What can hang from each mark:
q_821: q_995
q_255: q_491 q_942
q_677: q_480 q_942
q_758: q_497
q_893: q_480 q_995
q_995: q_821 q_979
q_560: q_491
q_497: q_942
q_942: q_356 q_497 q_677 q_979
q_491: q_979

Each row was made from one small tree. Brackets hold a mark, then the marks that hang from it, in the order of their numbers. Every link used is in the known rows. Write each row's tree.
Known rows:
(q_497 (q_942 q_356 q_677)): [  6  29  -7  18  15  20  10  17 -13   4 -14  -4 -24  20   5  19   1 -21
   6  -7   3]
(q_497 (q_942 q_979)): [ 21  37  -6  10   2   7 -14  13 -15   1  -9 -16  -2  23 -15  15  -4  -3
 -14  -5   1]
(q_491 q_979): [ 19  23  -5  -5  -8  16 -12  16 -19  -1   8 -14   0  26  -4   0   4 -11
  -6  -5   8]
(q_255 q_491): [ 20   7  -7  13  -1  20  -6  15 -23   3   2 -13 -10  31 -11  -7  -1   0
  -4 -12   6]
(q_255 q_942): [ 18  23   2   2  -8  16 -17  12 -23   3  -6 -14 -15  26   3   6  -7  -2
  -5 -13   3]
(q_821 (q_995 q_979)): [ 20  13 -10  11  -5  13 -23  14 -33 -25  -1 -19   5  31  -6 -10  10   3
 -11  -8 -10]
(q_893 q_480 (q_995 q_821 q_979)): [ 24  21 -30   2  13   9 -18   4 -35 -39   0 -15   5  33   0 -17  16   3
  -2  -4  -7]
(q_758 (q_497 (q_942 q_356 q_677 q_979))): [ 18  35  -5  16   4  18   7  14  -3   8 -16  -6 -17  14   3  32  -5 -17
  -1  -5   1]
(q_758 (q_497 (q_942 q_356 q_979))): [ 22  35   2  14  -1  16  -2  12  -6  12 -14  -5 -10  15   0  24  -6 -13
  -6  -7  -2]
(q_677 (q_942 q_356)): [ 16  34  -3  16   6  26  -5   9 -15  -1  -9   2 -12  21  -1  10   0 -23
   3 -15   9]
(q_758 (q_497 (q_942 q_356 q_677))): [ 12  23   0  19   9  25  15  14  -9   9 -22  -9 -26  15  17  24  -2 -25
   6  -8   0]
(q_677 (q_942 q_356 q_979)): [ 23  46  -7  12   1  19 -15  10  -8  -2  -3   5  -3  22 -17  17  -3 -15
  -4 -12  10]
(q_255 (q_942 q_356)): [ 12  28   3   6  -5  18 -11  14 -16   7  -3   3 -21  23   6   9  -7  -9
   5 -15   4]
(q_560 q_491): [ 21  12  -5  10   4  27  -5  16 -26   3  -3  -8  -4  26  -9   2   3 -15
  -4 -10  13]
(q_893 q_480): [ 14  20  -9  11   6  15  -4   6 -25  -7 -10 -20  -8  32   4  -4  10   2
  -2  -3   1]
(q_942 q_356 q_979): [ 18  32  -8   7  -1  17  -9  17 -11   0   4   5  -7  26 -16   8   1  -4
  -2  -4   3]
(q_758 (q_497 (q_942 q_677 q_979))): [ 23  31  -5  13   2  16   2  13 -10   3 -19 -23 -11  18   0  28  -5 -10
  -9  -2   1]
(q_758 (q_497 (q_942 q_356 (q_677 q_480) q_979))): [ 20  38 -12  26  11  19   1   4  -1   1 -15 -16 -18  23  10  34   6 -14
   4  -8   3]
(q_893 (q_995 q_979)): [ 25  20 -19  15   0  14 -10  14 -33 -25  -1  -9  -1  30 -15 -10   5   1
  -9  -8  -4]
(q_255 q_491 (q_942 q_356 q_497 (q_677 q_480) q_979)): [ 20  30 -14  20   4  16  -7  10   2   4   5  10 -21  35  -5  20  -2   6
  15 -20   9]
(q_677 q_480 q_942): [ 22  32 -10  22  10  23 -17  -3 -19 -12 -11 -24  -8  33   3  10  11 -14
  -1 -16  11]
(q_995 q_821 q_979): [ 22  11 -16  -8   3  16 -20  13 -28 -19  -4 -12   2  29  -5 -12   6  -6
  -9  -7 -11]

Write each row's tree:
[ 21  32 -20  22   1  13 -17   7  -4   0   8  -4 -22  34  -8  21  -3   5
   9 -18  13] -> (q_255 q_491 (q_942 q_356 (q_677 q_480) q_979))
[ 24  48 -15  23   9  20 -21  -1  -5 -10  -1  -5  -4  30  -9  20   8 -12
   1 -14  12] -> (q_677 q_480 (q_942 q_356 q_979))
[ 23  47  -9  19  11  21 -10   2   0  -6  -4  10  -4  31  -7  19   8 -10
   7 -16   8] -> (q_677 q_480 (q_942 q_356 q_497 q_979))
[ 23  24 -25  19   6   8  -9   6 -34 -29  -5 -15   0  33  -7 -12  11   9
  -6  -5  -6] -> (q_893 q_480 (q_995 q_979))
[ 13  29  -8   5   7  22  11  22  -2  -1   0  17 -14  27 -12  15   3  -7
  10  -3   3] -> (q_942 q_356 q_497 q_677 q_979)
[  8  20  -9  19  17  29  14  11  -6  -6  -4   5 -25  35  10  11  17 -12
  21 -10   3] -> (q_942 q_356 q_497 (q_677 q_480))
[ 20  28 -15  12  11  20   0  10  -6 -13  -3  -9  -9  39  -7  14  13   2
   6  -4   4] -> (q_942 q_497 (q_677 q_480) q_979)
[ 27  31   1  10  -4  13  -8  11 -12   7 -17 -22  -4  18  -2  20  -7  -6
 -14  -5  -2] -> (q_758 (q_497 (q_942 q_979)))
[  7  32 -14  29  21  20   4   7 -10  -4 -13 -13 -26  28  12  22  11 -19
  11 -10   5] -> (q_497 (q_942 q_356 (q_677 q_480)))
[ 17  36 -10  25  13  26 -12  -1 -12  -7  -8  -8 -14  30   6  13  11 -21
   7 -18  10] -> (q_677 q_480 (q_942 q_356))
[ 13  41 -12  15  10  13   0  18  -6   2  -8  -1 -15  20 -10  27  -3 -14
   0  -4   4] -> (q_497 (q_942 q_356 q_677 q_979))
[ 23  22  -7   4  -5  13  -7  18  -7   6   2   3 -14  31 -14  14 -14  10
   3 -15   7] -> (q_255 q_491 (q_942 q_497 q_677 q_979))
[ 16  24 -10  11   0  18  -7  10   1   9  12   8 -21  33   9  15   1  -6
  20 -22  15] -> (q_255 (q_491 q_979) (q_942 q_356 q_497 (q_677 q_480)))
[ 18  36 -12  12   8  10  -4  16 -12  -3 -11 -18  -9  24 -12  23  -4  -7
  -9  -2   5] -> (q_497 (q_942 q_677 q_979))
[ 14  43 -18  25  17  13  -5   7  -3  -6  -7 -10 -17  28  -2  29   8 -11
   5  -6   6] -> (q_497 (q_942 q_356 (q_677 q_480) q_979))
[ 16  42  -5  13   4  10  -8  15  -9   6  -6   0  -8  20 -12  19  -4 -10
  -5  -7   2] -> (q_497 (q_942 q_356 q_979))
[ 19  24  -4   2 -15  13 -20  16 -11  16  15   4 -13  24  -2   6 -11  -7
   3 -21  14] -> (q_255 (q_491 q_979) (q_942 q_356))
[ 17  18   0  15   6  22  11  12 -16   5 -25 -26 -20  18  15  21  -2 -19
  -3  -6   0] -> (q_758 (q_497 (q_942 q_677)))
